In the rows, zero is written as 128.
Known rows, with every way that one mark hangs from another
{z671 {z24 z545 z759}}: [126  90 105 110 120  81 108 141 116  90 149 104 149 183 149 101 133 146
 179 113]
{z545 z24}: [112 114 108 103 135 117  96 134 130  88 118  84 118 158 166 107 129 131
 176 143]
{z575 {z24 z759}}: [129  73 128  98 110  92 103 154 115  83 177  91 118 164 149  98 154 125
 151 150]
{z671 z24}: [121 100 108 101 129  96  96 134 131  95 129  98 123 171 166  99 128 144
 185 120]
{z671 {z24 z545 z692 z759}}: [124  79  83 107 108  79 109 113 119  90 151 102 143 194 157  94 144 154
 176 104]
{z575 {z24 z692}}: [123  70 110  88 100 101  91 113 127  87 161 100 101 174 159  96 162 134
 151 147]
{z671 {z24 z759}}: [126  90 105 107 125  85 110 146 123  91 146  87 132 173 161  94 132 144
 182 114]
{z732 z399 z575 {z692 {z24 z545}} z759}: [100  88 157  93  99 116 116 156 131  90 154 135 135 165 182 147 143 123
 137 115]
{z575 {z24 z399 z545 z671 z692 z759}}: [121  71 103 109  99  61 107 102  89  92 187 128 153 206 125 104 172 139
 162 118]
{z732 z545 {z575 {z24 z759}} z671}: [120  72 153  80  79 106 113 166 128  88 173  94 128 107 148 102 169 135
 128 126]
{z732 z399 z545 z575 z692 z759}: [109  51 174  79  90 143 127 170 157  88 156 120 110 134 183 147 148 137
 126 123]
{z575 {z24 z545}}: [124  82 130  93 109  94  88 134 119  86 161 117 125 174 140 112 151 128
 152 152]
{z692 {z24 z399 z671}}: [108 128 117 122 130  55  90 114  94  98 146 120 149 199 147 119 139 134
 194 110]
{z545 {z24 z671 z692 z759}}: [112 120  80 113 126  94 109 113 113  91 138  84 133 178 168  96 145 134
 186 116]
{z732 z575 z692 z759}: [109  68 165  79  99 151 124 179 149  87 153  96  99 170 191 122 143 117
 138 138]
{z692 z24}: [114 119 121 110 124  80  85 132 118  87 139  98 123 177 167 113 131 129
 179 130]
{z732 z575 {z692 z24} z759}: [101 101 156  92 106 129 112 167 137  90 154 101 114 172 196 125 143 112
 148 126]
{z575 {z24 z399 z545 z671 z759}}: [122  82 124 111 111  60 107 130  86  93 183 129 161 197 118 113 160 132
 164 128]
{z575 {z24 z399 z671}}: [117  91 127 103 120  75  94 123 100  99 165 123 133 184 134 109 158 131
 171 135]
{z732 z399 z545 {z575 z24} z671 z692 z759}: [102  72 177  70  70 147 123 169 150  99 160 133 124  97 177 134 176 138
 112 109]
{z732 {z545 {z24 z759}} z671 z692}: [109 129 128 112 106 115 125 148 130  93 132  88 147 114 178 123 159 151
 165  99]
{z575 {z24 z399 z545 z692}}: [120  53 109  98  96  85  97  95 109  90 170 127 132 197 132 109 167 147
 148 138]

Rows
[116  83 104 108 113  78 103  96 111  95 147 113 128 209 149 109 151 147
 181 113]
{z24 z399 z671 z692}
[116 136 115 123 123  50  96 132  90  89 160 117 159 197 149 117 136 126
 190 109]
{z692 {z24 z545 z671 z759}}
[122  74 101 117 105  62 116 102  96  90 168 120 154 220 132 112 154 148
 175 107]
{z24 z399 z545 z671 z692 z759}
[105  75 170  75  91 127 116 163 138  97 176 139 123 130 174 141 169 126
 129 123]
{z732 z399 z545 {z575 {z24 z671}} z692 z759}
[112  75 151  94 108 131 121 157 143  91 147 120 114 167 187 137 142 136
 150 122]
{z732 z399 z692 z759}
[113  76  84 116 118  97 119 106 114  89 144  82 135 183 153  98 148 147
 169 123]
{z545 {z24 z399 z692 z759}}
[120  62 164  93  95  83 125 157 106  89 196 117 143 151 145 130 180 132
 140 123]
{z732 z545 {z575 {z24 z399 z671 z759}} z692}
[103 104 143 100 119 107 117 137 121  94 137 110 142 144 162 139 156 138
 165 117]
{z732 {z545 {z24 z399 z671}} z575 z692}
[109 128 117 124 126  48  90 106  87  97 147 137 165 208 137 128 140 136
 192 108]
{z692 {z24 z399 z545 z671}}
[114 101 121 120 119  62  93 112  99  91 147 125 153 201 139 126 136 142
 176 121]
{z692 {z24 z399 z545}}
[105  63 128  72  85 118 107 127 128  96 172 144 125 169 154 116 162 122
 131 126]
{z732 z399 {z575 {z24 z545 z671 z692}} z759}
[127  52 143  81  95  97 109 166 117  78 184 100 125 161 138 105 154 117
 128 155]
{z732 {z575 {z24 z545 z759}}}
[ 98  75 118  78  78 134 120 127 159 108 129 122 131 117 177 105 153 164
 145  73]
{z732 z399 z545 z575 {z671 {z24 z692}} z759}
[111  84 156  99 103 136 114 156 148  90 152 111 116 167 186 133 147 140
 153 125]
{z732 z545 z692 z759}
[104 114  83 113 128  93 102  89 110  99 126 104 137 188 154 105 147 143
 189 115]
{z545 {z24 z399 z671 z692}}
[109  85  87 108 122 107 105  95 121  93 126  93 126 182 156 105 145 148
 171 128]
{z545 {z24 z399 z692}}
[ 91 102 146  98 115 138 126 149 132 100 140 115 141 154 173 136 152 131
 159 113]
{z732 {z545 {z24 z399 z671}} z575 z692 z759}
[109 104  80 120 125  83 115 102 102  95 144  93 146 192 150 101 150 143
 185 109]
{z545 {z24 z399 z671 z692 z759}}
[ 95 133 143 109  95 107 112 136 124 103 137 146 157 155 184 141 152 142
 158  79]
{z732 z399 z671 {z692 {z24 z545}} z759}
[117  96 125 112 121  71 100 117 101  94 146 132 151 208 128 125 139 140
 181 119]
{z24 z399 z545 z671}
